In the rows, 128 means zero.
Known rows, with every way that one mark hangs from another:
vumido{pefoga{pefod{sigok}} situz{lufu pomuzi}}: [124 113 139 153  85 177 155 210 142 124 124  99  48 160  99 132  89 180
 116]
lufu{pefoga}: [122 160  99  91 157 104  93 147 130 137 129 131 162 115 115 179 126 111
 113]
perade{mapoge situz{lufu pomuzi}}: [179 124 164 168  80 148 159  58 162 112 163 155 135 122 157  57 175 160
 155]
vumido{pefoga{pefod{sigok}} situz}: [118 136 103 183 120 158 140 237 148 155 140  92  73 170  91 153  87 159
  77]
vumido{pefoga{pefod{sigok}} situz{pomuzi}}: [149 127 134 164  85 153 135 238 125 145 124  85  49 155  91 138  84 167
  99]
pomuzi{mapoge situz{lufu}}: [121  95  70 143 198 107 107 133 140 118 122 154 169 124 165  85 135 101
 113]
sigok{pefod}: [100 109 127 163 103 125  69 121 105 135 145 136 131 148 156 134 108 110
  79]
perade{mapoge}: [142 149 115 169 138 113 108  97 155 144 165 151 168 124 138 125 147 132
  96]
situz{pomuzi}: [164 130 142 120 103 113  62 142 106 117 116 129 116 114 159 133 113 121
 118]
perade{mapoge situz{pomuzi}}: [202 137 160 180  82 124 139  87 146 133 164 141 138 116 148  64 170 146
 139]
vumido{situz}: [126 171 101 151 170 123  71 164 152 139 133 134 142 143 144 121 127 138
  85]
situz{lufu{pefoga sigok{pefod}} pomuzi{mapoge}}: [102 107 175  68 106  93 118  65  62 132 112 137 122 108 146 128 132 104
 175]
situz{lufu pomuzi}: [136 115 146 108 101 139  84 109 124  96 114 144 113 119 169 127 120 136
 136]
lufu{pefoga sigok}: [110 179 142  86 154  91 101 125 103 151 119 125 142 108 103 185 132  92
 144]
situz{lufu}: [103 125 111 131 139 145  91 108 147 108 132 153 139 135 169 143 123 126
 111]
pefod{sigok}: [102 124 106 153 147 118  81 180 122 144 134 125  99 137 120 157  95 117
  91]
perade{mapoge situz{lufu{pefoga{pefod}} pomuzi}}: [169 128 147 139  89 153 210  66 162 119 155 124 156 118  99  97 173 157
 153]
situz{lufu{sigok{pefod}} pomuzi{mapoge}}: [110  89 185 115  92 107  97  58  62 125 116 142 103 122 185 101 123 105
 157]

Rows:
[115 111  62 100 212  95 127 138 141 124 118 149 187 113 129 110 143 102
 129] : pomuzi{mapoge situz{lufu{pefoga}}}
[119 149 120 151 119 162 112 173 170 123 143 147 100 157 159 122 123 168
 118] : vumido{pefoga situz{lufu}}
[ 82 148 132  92 147 137 155  97 123 128 114 114 144 126  93 192 124 105
 136] : situz{lufu{pefoga{pefod} sigok}}
[ 92  89  52 118 211 111 167 170 134 135 115 114 160 126  76 130 116 104
 109] : pomuzi{mapoge situz{lufu{pefoga{pefod{sigok}}}}}
[146  98 129 103 124 113  87  93 106 107 115 149 131 114 198 106 127 122
 143] : situz{lufu pomuzi{mapoge}}
[107 165 129  99 149 109 139 127 102 152 114  94 148 120  76 205 119  88
 121] : lufu{pefoga{pefod} sigok}
[ 93 133 107 113 180 128 160 138 137 124 105 115 157 122  64 151 128  98
 129] : pomuzi{situz{lufu{pefoga{pefod} sigok}}}
[130 152 151 154 120 144 223  46 161 141 163 129 163 127  90 118 179 132
 154] : perade{mapoge situz{lufu{pefoga{pefod} sigok}}}
[163 154 191 122  92 125 184  46 140 130 151 146 135 103 111  87 186 142
 195] : perade{mapoge situz{lufu{pefoga sigok} pomuzi}}
[106 131  82 105 187 123 121 155 160 112 117 145 168 118  94 132 134 117
 123] : pomuzi{situz{lufu{pefoga}}}
[197 112 135 151 106 106 105 115 104 129 134 133 125 119 198  70 146 114
 139] : perade{situz{pomuzi{mapoge}}}
[137 142 175 140  77 165 152 158 126 125 115 104  66 149 123 133 111 160
 142] : vumido{pefoga{pefod} situz{lufu{sigok} pomuzi}}
[118 131 202 142  56 151 114 142 110 129 128 134  52 150 148 102 117 160
 154] : vumido{pefoga situz{lufu{sigok{pefod}} pomuzi}}
[104 115  88 108 206  99 164 123 118 136 106 119 175 116  96 131 136  84
 136] : pomuzi{mapoge situz{lufu{pefoga{pefod} sigok}}}
[153 111 125 140  99 153 149 164 132 123 124 113  97 150 159 109 114 163
 123] : vumido{pefoga{pefod} situz{lufu pomuzi{mapoge}}}
[106 109 126  81 115 145 148 148 117 113 106 102 106 120  73 176 100 138
 132] : situz{lufu{pefoga{pefod{sigok}}} pomuzi}
[135 104 109  68 133 119 145 103 105 113 107 115 154 110 133 151 124 120
 140] : situz{lufu{pefoga{pefod}} pomuzi{mapoge}}
